Each row was made from one walk, in order. Every step used is in the known rows, and no mark comes twice. Write each row's walk.
Known rows
bigo-povet-tobos: [ 15.8  -6.8   8.8  12.0 -10.5   8.2  -7.6  12.0 -11.4   7.2 -16.3 -19.3
  22.4  17.6  10.4  20.2  -0.6  21.6  13.0  11.1  -1.9]
rosopez-povet-tobos-pipave: [ 15.4  -7.5 -14.9  -6.6 -37.8  -0.9   4.1  -5.7 -10.7   0.7   0.3 -14.0
  31.5   4.7  16.1  21.0  26.6   9.9  -6.0   8.6 -16.2]
rosopez-tobos-pipave-povet-bigo: [  6.6   7.8 -16.3  -2.7  -9.7   1.1  35.1   2.4   6.8  -1.3   5.0 -17.1
  25.3  12.5   1.0  37.5  24.3  -2.3 -38.5   1.5  12.5]
povet-tobos-pipave: [  4.7   4.4  -0.7 -10.2 -12.2   6.7  -5.3   8.2  -8.3  -9.7  -4.8  -8.9
  37.7  11.7  24.1  12.6  24.6  12.7  -0.7  17.8 -11.9]
tobos-povet: [ -0.9   9.3   1.4   8.4  11.2   0.9  16.7  14.0   2.5  -4.1  11.0   8.3
  -2.9  -4.0   4.1  -5.4 -12.6   0.2   8.7  -4.3  11.6]
tobos-pipave-povet-bigo: [ 12.1  11.5  -6.4   2.5 -10.5  11.3  21.3  -3.3  13.3  -8.0   2.1   0.4
  37.5   4.8  12.6  38.2  18.9   4.2 -43.3  11.7   2.2]
povet-tobos: [  1.4   0.0  -1.4  -2.7 -10.6   0.8  -5.7   5.2  -8.5   1.9  -1.1 -15.2
  23.3   3.4  21.3   1.8   5.1   7.0   0.4   7.9 -11.9]
rosopez-tobos-pipave-povet: [  1.6   4.2  -1.1 -13.0   0.2  -1.5  29.9   0.5  -7.4   2.9   4.8  -1.7
   0.1   4.4   6.7  28.0  33.5  -6.6 -11.8   9.9  15.9]
bigo-povet-tobos-pipave: [ 18.5  -1.7   9.7   4.1 -12.4  13.9  -7.6  14.2 -11.0  -5.4 -19.8 -10.5
  36.3  24.4  14.2  29.4  17.4  27.1  10.2  21.4  -2.2]
pemat-pipave: [ -0.3  12.0 -24.0 -13.5   2.1   2.4  -0.6 -15.2 -20.9  -5.3  -4.8   5.5
  -0.4  -4.4   2.2 -12.6   2.9   0.2   4.7  10.8   3.5]
bigo-pemat-rosopez-povet-tobos-pipave: [ 18.8  -9.1 -26.6 -14.3 -10.7  -2.2  -6.0  -1.9  -0.4  16.1  -8.7 -17.3
  47.9  11.7   8.2   7.5  20.8  33.9 -18.5  29.1 -12.3]
tobos-rosopez-povet-bigo: [ 12.8 -23.2 -32.5  22.7 -39.7 -12.2  19.5 -10.1   2.1  -2.6   8.6 -13.9
   8.5  11.8 -21.2  15.6 -22.1   4.3 -65.5 -16.9 -14.5]
pemat-kegu: [  3.1  17.5 -12.2   1.3   5.5   0.9  14.0  -2.4  -6.9   0.5  -4.4  -4.1
  -3.2 -17.1  13.5 -11.8 -13.6   7.7  -0.6  16.8  -5.2]
kegu-pemat-pipave-povet-tobos: [  4.3  18.0  -6.6 -17.2 -17.3   7.6  11.1 -13.3 -31.1   0.2  -0.3  -0.8
  18.5 -13.5  51.6  14.3  21.7 -18.1 -37.1  19.7  15.6]
pemat-rosopez: [  1.3   5.3 -11.4  -6.1  13.4  -5.8   0.4  10.8  -3.0  12.4   1.0   5.1
  14.3   3.0  11.6  -4.9 -12.6  16.2  10.8  15.5   0.8]
tobos-pipave-povet-bigo-pemat-kegu: [ 16.0  22.6 -19.6   2.4  10.3  15.3  26.9 -11.7  18.9  -4.4 -12.1 -13.4
  37.3 -10.4   6.9  16.8  13.2  18.4 -67.9  32.9  -0.1]
kegu-pemat-pipave-povet: [  3.3  17.1  -5.2 -14.3  -5.5   8.1  16.8 -18.5 -22.5  -2.0   0.6  15.3
  -4.8 -17.9  30.7  12.1  18.0 -25.6 -39.7  11.6  28.0]
rosopez-tobos-povet: [ -8.2   4.6  -6.1   3.4  10.7  -8.5  29.9  19.4  -3.6  -0.2  12.6  -9.9
 -16.1   4.0  -8.6  -5.1  -7.1  -5.3  13.2 -12.0  22.6]
tobos-rosopez-povet-bigo-pemat-pipave: [ 12.4 -17.9 -56.4   7.4 -22.2  -7.2  10.2 -33.3  -5.5  -4.3  -7.8 -17.1
   8.5   9.2 -38.5  -6.8 -12.0  11.6 -85.1   0.2  -8.4]
tobos-povet-bigo-pemat-kegu: [  6.6  24.0 -25.5  19.2  22.6   7.0  26.0   6.5  22.7  -6.1  -4.0 -19.8
  20.6 -12.4  -9.5 -16.9 -26.8  20.7 -42.6  12.6   6.2]
tobos-pipave: [  2.5   4.5   1.0  -8.7  -1.9   5.8  -0.1   2.5   1.4 -11.3  -4.2   7.4
  14.9   7.3   5.2   9.3  18.0   6.2  -3.6   9.7   1.4]
kegu-pemat: [ -2.1   1.0  11.6   1.6 -11.1   2.4   0.1   3.9  -0.9  -5.5  -2.3   2.0
  -3.1  -2.7  14.8   6.9   6.6 -19.4 -30.3  -6.2  18.8]
povet-bigo-pemat-rosopez-tobos-pipave: [  2.7   0.0 -33.2  -9.3  17.2  -5.6   9.1  12.5  19.0   3.3 -11.9 -29.4
  42.7  27.7 -19.8   5.2  11.1  28.2 -35.3  16.3  11.4]
kegu-pemat-rosopez: [ -0.9   5.3   0.5  -5.0   2.9  -2.7   0.3  14.7  -2.7   7.5  -0.1   6.2
  10.1   1.4  26.7   3.2  -6.5  -1.3 -19.5  10.7  21.0]

Write each row's walk
[ 13.2   4.6  -7.4   0.3   5.8  13.9  12.4  -9.7  26.9  -5.2  -8.5  -7.7
  38.9   6.1  -5.4  28.8  26.3  11.7 -67.7  16.8   4.1] -> tobos-pipave-povet-bigo-pemat
[  7.7 -25.6 -17.8  12.0 -30.7 -13.9  14.6 -12.9 -12.4   4.0   9.0   0.7
 -16.8   5.1 -15.8   6.4 -13.2   0.3 -39.6 -10.3 -11.0] -> tobos-rosopez-povet
[  7.4  -0.6 -15.0  -5.0   5.2   4.8  24.9  -4.8  19.9   0.4  -6.3 -25.4
  28.2  13.9 -17.3  28.6  31.9   5.6 -60.3   7.4  14.8] -> rosopez-tobos-pipave-povet-bigo-pemat
[  5.8  -4.8 -24.5 -11.3   2.9   3.5   7.9 -23.8 -25.9   2.2  -6.8  -1.8
  12.9   1.2   9.5  -3.4   7.7  12.7 -64.0  30.8  -7.2] -> bigo-pemat-pipave-povet-tobos-rosopez
[ -6.6   1.0  -8.0 -10.7   2.6 -13.9  13.2  19.9  -9.5  12.6   0.8 -11.5
  -3.0   9.6  16.0   1.6  -0.6  -7.6 -14.4   2.5  30.9] -> kegu-pemat-rosopez-tobos
[ 10.1   6.0  -6.9   8.2  -7.9   5.7  22.5  -5.0  10.4   4.3   6.5  -6.7
  24.2  -4.4   8.2  28.5  -0.4  -2.8 -42.3   0.9   2.3] -> pipave-povet-bigo
[ 13.2 -29.3 -32.0  21.0 -24.5  -7.9  11.0 -17.2  14.9   1.5  -3.4 -22.1
   9.9  14.4 -40.7   7.5 -14.6  12.1 -89.6 -11.5 -10.7] -> tobos-rosopez-povet-bigo-pemat
[  2.5   3.6 -11.3  -8.7 -20.7   2.3  16.5 -11.6 -40.9  -5.6   2.1   9.6
   6.8  -2.6  44.9  12.8   6.1 -14.0 -71.6  19.0   9.8] -> kegu-pemat-pipave-povet-tobos-rosopez
[ -2.7   0.6 -22.0  13.8  15.0  -4.1  25.5  13.7  23.0  -2.3   1.4 -34.3
   9.7  13.3 -33.2  -4.2  -8.5   6.4 -36.5 -12.3  21.5] -> rosopez-tobos-povet-bigo-pemat
[ 15.5  -4.3 -51.2  -1.1 -17.6  -0.6   4.1 -33.3   3.0   1.2 -10.6 -25.5
  19.5  -1.4 -30.5  -4.1   3.7   8.3 -51.3  -0.2  -2.1] -> rosopez-povet-bigo-pemat-pipave
[  3.3  12.1 -12.3  19.3   1.3   2.7  22.6  16.4  15.9 -10.8  10.9  -7.4
  21.0   3.1  -2.4   5.5 -21.4   4.3 -18.6  -8.9   8.9] -> tobos-povet-bigo
[  4.7  10.9 -25.0  11.4  28.6   0.1  12.9  19.0  27.3   5.6   0.9 -10.9
  37.3   9.3 -10.6  -8.4 -26.8  29.9 -31.8  11.2  11.8] -> tobos-povet-bigo-pemat-rosopez
[ -3.4   8.0 -21.2  14.4   1.8  -7.3  34.2  21.8   8.7  -4.7  12.9 -25.2
   8.0  11.3 -15.2   4.8 -16.0  -1.6 -13.8 -17.1  19.1] -> rosopez-tobos-povet-bigo
[ 10.6  -0.6  -8.1   7.2   5.4   7.3  14.0 -12.3  24.8   6.6  -4.7 -15.5
  26.5  -2.5 -10.2  18.8   6.8   5.4 -64.8   5.2   5.1] -> pipave-povet-bigo-pemat
[ -2.5  12.4 -45.1  -0.8  17.9  -2.5  24.2  -0.9   1.8  -9.0  -3.1 -28.3
  10.6   8.6 -30.0 -18.5  -3.9   6.1 -31.7  -1.9  25.4] -> rosopez-tobos-povet-bigo-pemat-pipave
[ 14.7  -4.0 -26.8   9.7 -33.3  -8.3  14.7   4.0   7.7  13.4   4.8 -16.4
  30.5   1.1  12.8  21.5 -13.2  -0.5 -53.3  -5.7  12.2] -> kegu-pemat-rosopez-povet-bigo
[ 12.6 -11.3 -14.7   1.5 -38.0  -6.3   3.5  -8.4 -12.6  11.3   3.8 -22.0
  16.9  -3.3  12.1  11.3   8.1   4.1  -3.0  -0.9 -16.7] -> rosopez-povet-tobos
[  5.5  16.2 -18.2 -15.0   4.0   4.9  17.8 -22.2 -21.4   4.2   3.0  13.2
  -1.8 -16.3  16.1   5.0  10.5  -5.8  -9.3  18.1   8.7] -> pemat-pipave-povet
[ -8.2  11.3  -6.1  -1.2  14.2 -12.6  29.8  34.3  -6.7   7.0  12.7  -2.8
  -5.6   6.2  17.4  -1.6 -13.1  -6.7  -5.6  -1.3  42.8] -> kegu-pemat-rosopez-tobos-povet
[  2.0  -2.6 -11.1  -7.6  27.8  -3.2  -8.0   2.5  10.9  15.2  -9.4  -4.1
  15.8   5.5  -7.3 -12.9  -5.5  24.5 -13.6  22.7   3.7] -> bigo-pemat-rosopez
[ 14.2 -20.8   4.0  19.8 -13.1   1.4  -1.9  13.0 -20.4   0.9 -12.6 -10.4
  12.5  28.0   1.7  17.7 -16.2  25.4 -21.8   9.2  -8.4] -> bigo-povet-tobos-rosopez
[ 17.5  -1.8 -25.5 -12.6 -25.9  -6.4   4.2   5.7 -14.1  13.1   2.0  -8.7
  44.7   7.4  28.5  16.4  14.1  26.6   3.0  25.8 -15.8] -> pemat-rosopez-povet-tobos-pipave
[  6.4  -0.2 -28.4  -3.0  19.5  -6.8  25.7   2.0  17.1  25.1  -0.7 -29.4
  26.8   9.6 -10.1  15.0  -0.1  16.8 -49.6  14.0  16.3] -> pipave-povet-bigo-pemat-rosopez-tobos
[ 14.3  -6.9 -26.4  -5.6 -23.7 -13.0   4.2   2.7 -14.6  24.9   6.0 -17.3
  32.1   0.7  24.8   7.0  -5.1  20.4   6.6  15.0 -16.1] -> pemat-rosopez-povet-tobos
[ -4.4  -6.5 -19.8 -13.0  27.3 -13.3   3.8   9.5   5.3  21.4  -7.1 -21.5
   3.1  13.6 -19.7 -13.6   0.6  18.2  -7.5  14.2  14.5] -> bigo-pemat-rosopez-tobos
[  5.3  -4.5 -14.8   9.8   5.5   4.7  -3.9  -5.8  27.0  -3.4 -11.6 -23.9
  26.8   9.0 -24.7   0.9  -0.3  12.0 -50.1  -2.6  -0.8] -> povet-bigo-pemat
[ 15.9 -15.8 -27.6  12.3 -20.5  -2.5   5.0 -18.2  23.3   7.2  -6.9 -31.9
  21.1   1.8 -34.0   9.4   0.9   8.0 -55.8 -11.8  -4.9] -> rosopez-povet-bigo-pemat
[  7.3   4.1   5.1  -4.8  -8.8   4.2  12.1  -2.7 -10.2  11.0   6.1  -7.5
  23.3  -7.3  33.5  20.6  13.6   1.1 -12.5  15.7  -6.6] -> pipave-povet-tobos
[ -2.6  12.2 -11.5 -12.9  -7.5   4.4  -0.9 -10.1 -21.7 -10.5  -6.5   6.5
  -5.4  -7.6  17.1  -6.3   8.7 -17.8 -25.6   3.7  22.7] -> kegu-pemat-pipave
[  7.1  18.9 -18.9  -3.2 -15.2   9.7  21.8 -16.1 -10.0  -7.0   0.4  -0.1
  19.9 -10.1  26.6  21.6   8.8 -20.5 -66.8   5.8  23.6] -> kegu-pemat-pipave-povet-bigo
